Known rows, with every way that one mark hangs from another:
H{G{X{E}} U{C}}: [ 20.8 -50.2 -43.8  13.7 -40.7  12.3 -34.6 -19.6 -15.7 -39.3 -30.1 -19.9
  39.4  19.0  -4.5 -58.5  67.3  12.8 -13.4   9.4 -15.8  -4.3  18.2]
A{U{C{Z} H{G}}}: [  0.4 -34.7   6.2 -10.6 -30.6  24.8 -72.7 -33.6  12.4 -53.6   8.7 -34.1
  11.4  20.5  -5.3 -33.1  32.8   8.1 -10.2  26.1 -26.8  14.1   6.7]
C{U Z}: [-10.8  -2.3  -7.0 -22.3 -41.9  27.6 -63.2 -43.5 -15.4 -54.9  13.5   5.5
  13.3   1.6 -19.2 -12.7  25.2   9.3   4.5   7.7   4.6  23.0 -13.1]
P{Z{A{U{H{G}}}}}: [-27.1 -16.7 -28.6  10.7 -37.2  40.9 -36.5 -62.2 -26.6 -23.7  16.3  -7.3
   4.5 -10.2  -2.7 -13.6  42.2   3.5 -33.6  26.1 -26.4  22.8  25.1]
A{U}: [-19.3 -11.8 -16.3 -21.6 -37.7  20.0 -48.5 -51.2  -4.2  -9.0  -8.5 -37.9
  38.7  12.6 -21.6 -20.2  17.5  25.7 -12.1  15.9 -22.5   1.2   9.4]
P{Z}: [-16.5  -7.7 -34.3   3.4 -44.4  21.7 -22.6 -62.4 -34.0  -9.9   7.4  10.7
  23.3 -13.4  -6.6 -27.7  23.2 -10.7 -10.8  13.3   1.6  10.5  12.8]
C{Z{A}}: [-16.7  14.2  -1.4  -8.1 -25.4  36.9 -58.1 -52.6 -37.5 -32.4  10.4   0.2
  19.3 -24.1 -14.4 -23.5  38.8   2.7 -16.6  31.7  -0.6  15.2  -4.4]
Z{A{U{C H{G}}}}: [ -7.3 -28.3 -14.6   5.7 -15.9  35.0 -58.7 -43.7  -7.1 -31.3   5.0 -47.0
  19.1   2.4  -5.5 -13.9  58.1  19.1 -24.9  42.0 -28.4  15.6  22.9]
C{U{A H{G}} Z}: [ -0.3  -3.7  12.4   2.8 -28.7  50.2 -63.5 -51.2  -1.2 -82.5  21.4  -6.9
 -26.0   8.8   0.9 -16.6  56.7   0.4 -18.4  13.8 -17.3  54.2   8.6]
X{G}: [ -6.3 -11.3 -15.8   1.0 -41.6  10.0 -27.6 -44.8 -20.2 -12.2  -6.7 -21.9
  30.9   1.3  -4.5 -46.4  39.8  -6.6  -6.4  24.3 -12.1   2.2   5.3]
U{A H}: [  5.5   2.2   6.0   8.9 -20.5  41.5 -44.4 -68.3   1.2 -40.8   2.1 -31.9
  -9.5  -3.1   6.4 -37.2  60.7  -3.1 -30.3  22.8 -19.9  36.9  33.3]
G{X{E}}: [  9.1 -33.2 -35.9   3.9 -32.3   9.9 -14.4 -31.7 -28.3   2.6 -31.6  -6.0
  43.9   4.3 -11.6 -55.8  48.9   6.1 -13.9   1.8  -5.9  -9.0  10.0]
D{U{A C H}}: [ 10.4 -23.2 -12.0  11.7  -7.3  18.0 -58.8 -55.9   6.7 -44.2  11.0 -59.6
   3.3   3.7  -0.9 -30.8  58.0 -12.7 -23.4  54.8 -14.0  25.4  43.2]
U{A C H}: [ 17.8 -19.8   1.2  18.0 -18.3  35.2 -60.7 -50.9   4.8 -51.9   4.1 -46.4
   2.2   0.5  11.5 -38.3  65.7  -5.7 -20.9  35.2  -8.6  29.0  31.5]
C{U{H} Z{A}}: [-13.5  -0.5   2.3 -15.4 -34.5  44.5 -75.9 -48.8 -12.2 -73.1  24.2   2.7
 -12.4  -8.7  -8.5  -9.0  48.3   9.0 -14.3  18.7  -8.2  37.9   2.4]
A{U{C H{G}}}: [  5.7 -42.2  -8.7  -4.8 -24.8  19.9 -58.0 -35.9  16.4 -38.0   0.4 -46.8
  18.4  23.5  -3.1 -30.1  40.1  13.1  -7.8  26.2 -31.1  11.0  17.9]
G{X}: [  0.4  -3.7 -28.1  -2.0 -39.0   8.4 -14.8 -40.6 -31.6  -4.2 -24.6 -12.7
  40.5   8.0 -12.8 -41.7  47.3   7.6 -11.8   1.1  -1.1   1.3  24.3]
Z{A{U}}: [-28.2  -4.3 -22.0  -8.1 -26.3  36.2 -51.1 -55.8 -22.4  -7.8  -1.1 -39.7
  34.8  -9.0 -19.2  -7.8  39.9  30.1 -26.6  32.5 -21.4   7.2  15.4]
H{G{X}}: [ 10.4 -15.5 -26.5  14.1 -19.3  12.3   0.8 -39.4 -29.0  -7.4 -20.9 -13.0
  32.9  15.8  -5.2 -36.2  60.5   0.1  -7.8   9.0 -13.3  11.5  20.2]
P{Z{A{U{C}}}}: [-31.4 -18.3 -38.9   9.1 -44.2  34.8 -50.7 -55.2 -35.4 -15.6  13.6 -16.6
  28.7 -15.3  -9.7  -9.8  31.2  10.3 -24.9  31.8  -7.4   7.4  16.9]
P{Z{A{U{H}}}}: [-33.7 -11.2 -28.2   2.6 -46.4  39.6 -46.8 -65.1 -26.2 -22.3  16.4  -7.2
   7.8 -15.2  -6.2 -15.2  33.6   6.2 -34.1  23.8 -20.6  18.7  25.0]
H{G{X} U{A C}}: [  9.5 -17.6 -31.5  23.9 -43.7  28.2 -40.8 -37.4 -21.3 -53.7 -22.4 -39.3
  24.7  20.4   0.4 -43.3  80.8  16.8 -31.7  14.9 -14.7  18.6  39.5]
U{A C{Z} H{G}}: [ 20.3 -18.1  18.1  25.7 -12.6  44.5 -67.3 -42.6  -0.3 -73.9  15.1 -28.3
 -13.7   3.0  14.0 -40.6  70.9 -16.5 -22.1  37.7 -14.8  39.9  18.0]
D{G{X}}: [ -2.2 -12.1 -14.9 -11.8 -57.4   6.1 -20.4 -53.1 -11.2  -5.6 -29.4 -14.0
  40.6  -9.3  -5.6 -50.9  46.3  31.8 -12.7   5.4  14.3   7.0  37.1]

Rows:
[  4.7  -8.3 -10.3  14.1 -37.5  39.0 -66.3 -44.9 -13.9 -73.6  -1.5 -27.8
  11.3   5.8  -0.6 -37.7  63.5   7.8 -24.1  28.1 -13.1  25.7  15.6] => H{G U{A C{Z}}}
[ 13.3  -7.8   6.2  22.2  -7.4  44.0 -29.1 -65.8   0.6 -43.1   2.4 -30.6
 -14.7   3.8  12.1 -35.9  73.7  -8.8 -29.6  26.5 -30.1  43.3  35.0] => U{A H{G}}
[-38.2  -7.7 -36.6   4.2 -45.8  38.2 -42.0 -64.2 -37.6  -9.8  12.1  -9.1
  22.9 -16.5 -12.1  -9.2  28.1  11.0 -30.1  25.4 -13.5  11.6  18.1] => P{Z{A{U}}}
[  5.7 -23.4 -33.2  22.3 -40.8  34.4 -26.5 -43.6 -21.5 -38.6 -31.0 -23.2
  17.7  14.1  -2.2 -53.8  78.8  16.8 -40.6   5.4 -28.2  18.0  30.7] => H{G{X{E}} U{A}}
[ -5.4 -18.1 -23.9 -11.3 -46.6  -6.2 -23.2 -56.5  -3.1  -6.6 -21.2 -34.3
  35.2  -6.1 -14.3 -45.3  43.5  23.5 -18.8  29.1   8.9   7.8  54.7] => D{G{X} U}
[ 17.5 -30.9 -11.7  22.8   2.7  19.6 -46.2 -52.2   7.0 -46.1  10.5 -58.8
  -1.1   9.1   3.7 -30.3  68.9 -17.8 -22.1  57.1 -21.3  30.3  44.6] => D{U{A C H{G}}}
[ 31.2 -41.0 -13.5  15.9 -17.1  10.9 -29.4 -27.0  -2.6 -41.6  -8.7 -24.9
  15.4  19.8  10.5 -48.4  68.8 -10.5  -2.5  19.8 -13.6  15.1  29.4] => U{C H{G{X}}}
[ -6.5  -8.7   2.6  -4.2 -24.4  45.4 -63.4 -45.9 -11.9 -74.9  25.2   2.9
 -17.5  -3.3  -4.3  -7.6  58.6   4.5 -13.1  22.1 -16.4  43.0   3.5] => C{U{H{G}} Z{A}}
[-25.2   5.2   8.0 -18.0 -35.0  41.9 -75.9 -51.2 -16.9 -45.4  14.8 -12.9
   7.2 -12.4 -13.8 -22.0  33.6  12.2 -27.6  29.2 -17.9  19.4   2.0] => C{Z{A{U{H}}}}
[-16.4 -14.7 -12.0  -0.3 -17.4  39.5 -48.1 -55.6  -9.3 -23.3   3.6 -37.8
  12.9  -0.3  -7.9 -13.9  54.7  19.6 -30.3  34.4 -35.4  19.0  24.0] => Z{A{U{H{G}}}}
[ -7.4  -2.9 -19.6 -14.2 -50.1  27.1 -82.2 -42.2 -20.5 -62.6   0.6 -18.4
  29.1  -9.0 -12.7 -36.6  41.9  16.3 -15.5  27.3   1.0   6.7   8.0] => H{U{C{Z{A}}}}
[  9.6 -16.1   7.1  -1.2 -23.3  31.2 -78.5 -39.2  -8.6 -62.0  18.1 -15.2
   5.1 -12.0   3.3 -37.2  51.6  -8.7 -10.0  39.0  -1.9  18.9   8.2] => U{C{Z{A}} H}
[-19.3  -0.5   8.3  -8.7 -25.5  42.8 -66.7 -50.3 -17.3 -47.5  13.7 -12.8
   2.2  -7.3 -11.0 -21.9  42.2   9.7 -27.4  31.5 -24.7  24.1   2.9] => C{Z{A{U{H{G}}}}}
[ 18.1 -26.5   6.9  12.2  -9.6  32.6 -62.7 -34.8  -8.7 -63.8  18.3 -14.0
  -0.8  -5.1   8.1 -36.9  62.8 -14.2  -9.2  41.8 -11.1  25.5   9.6] => U{C{Z{A}} H{G}}
[  2.9 -22.8  -2.6 -19.5 -34.5   2.2 -41.0 -70.5  24.1 -29.9  -1.2 -34.9
   7.6 -14.0  -4.4 -46.5  40.7  10.3 -14.2  42.4  -3.0  21.9  51.4] => D{G U{H}}
[  0.3  -9.3 -10.0  -0.5 -30.9  39.9 -50.8 -60.6   5.3 -56.0   7.9 -28.4
  -8.9   8.4  -0.6 -12.7  57.8  11.1 -16.2  10.1 -14.9  41.8  26.5] => C{U{A H}}
[ -1.0  -0.3 -26.9  16.6 -44.7  33.3 -26.8 -51.1 -24.6 -45.0 -25.5 -28.0
  15.4  17.8  -3.2 -42.2  77.0  18.1 -39.0   4.8 -23.9  25.8  41.2] => H{G{X} U{A}}
[  1.3 -25.1 -12.5   7.3 -29.9  12.0 -53.2 -62.9   8.8 -26.3  -4.5 -61.6
  28.0 -16.5  -5.3 -34.4  52.4  19.3 -21.1  57.5  13.1  18.2  51.1] => D{G U{A C}}
[  6.7 -16.7  -8.8  10.7 -21.2  41.6 -39.2 -56.6   5.4 -57.2   7.9 -28.0
 -13.2  15.6   3.8 -10.7  67.9   6.6 -16.1  14.5 -22.3  47.0  26.2] => C{U{A H{G}}}
[ 10.9 -23.0 -14.2  -0.5  -2.1   8.3 -27.0 -58.5   6.9 -29.5   6.8 -32.9
   3.3   9.1  -5.9 -32.9  48.9 -18.6 -10.2  42.7 -26.8  22.4  34.9] => D{U{H{G}}}
[ -5.5   2.6  -9.5  -3.8 -53.3  36.2 -85.6 -49.6 -14.1 -70.5  -1.0 -29.4
  19.2  -2.8  -8.1 -39.5  46.8  14.0 -26.4  24.4  -0.5  17.5  14.7] => H{U{A C{Z}}}
[ 26.4 -29.8  -4.6  36.5 -14.4  31.7 -38.6 -38.4  -4.3 -50.9  -5.6 -43.3
   0.7  15.7  17.1 -43.1  87.6  -7.0 -28.1  26.5 -17.7  32.7  42.3] => U{A C H{G{X}}}
[ 10.2 -25.8 -15.4  -4.9 -23.0  25.7 -32.2 -47.5   7.7 -49.7   6.1 -13.9
  -0.6  17.3  -1.6 -16.1  53.1   4.2   3.3   8.6 -19.0  32.7  14.4] => C{U{H{G}}}
[ 11.9 -10.3  18.5  10.5 -25.1  41.3 -81.3 -46.9   0.0 -72.2  14.7 -29.3
  -8.5  -4.5   9.4 -42.5  57.4 -11.2 -23.1  34.3  -3.7  33.6  17.7] => U{A C{Z} H}
[  0.5 -44.3 -13.6  -4.2 -31.3  21.6 -37.0 -36.3   9.1 -21.2 -14.4 -29.7
  14.7  25.4  -6.5 -43.3  43.6  15.2 -22.9   7.5 -42.8   8.8  19.5] => A{U{H{G{X{E}}}}}
[ -1.4  -5.8 -23.9   1.9 -47.3  31.1 -68.9 -53.6 -10.3 -54.2  -9.9 -42.5
  26.9   1.7  -6.7 -37.0  53.8  17.8 -24.1  24.3  -3.4  13.4  26.6] => H{U{A C}}
[ 13.3  -7.9  -1.2  28.0 -17.0  39.0 -21.2 -57.0  -8.4 -40.1  -9.0 -29.1
 -12.3  13.2  13.0 -42.5  83.1  -5.6 -37.2  14.8 -28.4  42.5  45.0] => U{A H{G{X}}}
[  3.1 -10.0 -34.9   1.2 -47.1  14.3 -21.0 -42.3 -22.0 -37.0 -25.6 -13.8
  26.9  20.4  -7.3 -45.8  62.6  15.2 -20.5   0.3 -20.4  11.7  31.2] => H{G{X} U}
[  5.7 -14.5  -8.0  15.4  -0.4  25.5 -33.5 -67.3   3.7 -37.5   8.7 -48.8
 -10.6   6.2  -0.2 -29.8  64.5 -16.4 -28.8  48.4 -29.7  37.7  46.0] => D{U{A H{G}}}
[-13.2 -21.8 -15.0  -2.8 -24.7  34.1 -67.3 -46.3  -6.8 -30.3   5.8 -47.3
  23.3  -2.5  -8.9 -15.4  48.9  22.6 -25.0  39.4 -21.1  11.4  21.5] => Z{A{U{C H}}}
[  3.0 -15.0 -18.9   3.0 -34.7  29.6 -63.6 -38.2 -20.9 -65.6   1.7 -17.8
  22.0   0.9  -6.0 -34.3  57.8  10.2 -14.1  31.5 -10.6  13.9   8.0] => H{G U{C{Z{A}}}}
[ 17.3 -38.8 -31.7  19.8 -14.1  15.3   1.5 -31.2 -25.5  -1.1 -26.8  -6.5
  35.5  11.3  -5.4 -48.2  61.2  -1.5  -9.3   8.6 -18.0   2.5  10.0] => H{G{X{E}}}
[ -2.5 -32.9 -22.8   9.1 -39.6  11.5 -29.1 -57.0  -2.1  -8.1 -25.7 -42.8
  25.1 -13.1  -8.0 -53.4  61.2  24.7 -39.6  34.6  -0.1  14.3  55.2] => D{G{X{E}} U{A}}
[ 10.0 -17.4 -23.8  20.2 -30.5  34.0 -50.8 -47.7 -10.3 -57.5  -8.5 -42.3
  20.3  10.7   0.2 -34.0  69.2  12.0 -22.8  28.6 -15.7  22.7  26.8] => H{G U{A C}}
[  5.2 -33.8 -20.3  -6.3 -53.0   8.0 -18.5 -45.4  -7.6   0.1 -35.5  -8.7
  43.1 -14.3  -5.9 -63.3  46.4  30.1 -14.2   7.2   8.8  -1.1  26.5] => D{G{X{E}}}
[ -0.6 -11.4  -9.1   0.6 -23.3  27.4 -68.8 -35.6 -29.2 -39.3   9.7 -17.4
  34.4 -16.8  -9.7 -25.7  42.3   0.1  -3.9  41.1  10.1   5.0  -3.6] => U{C{Z{A}}}
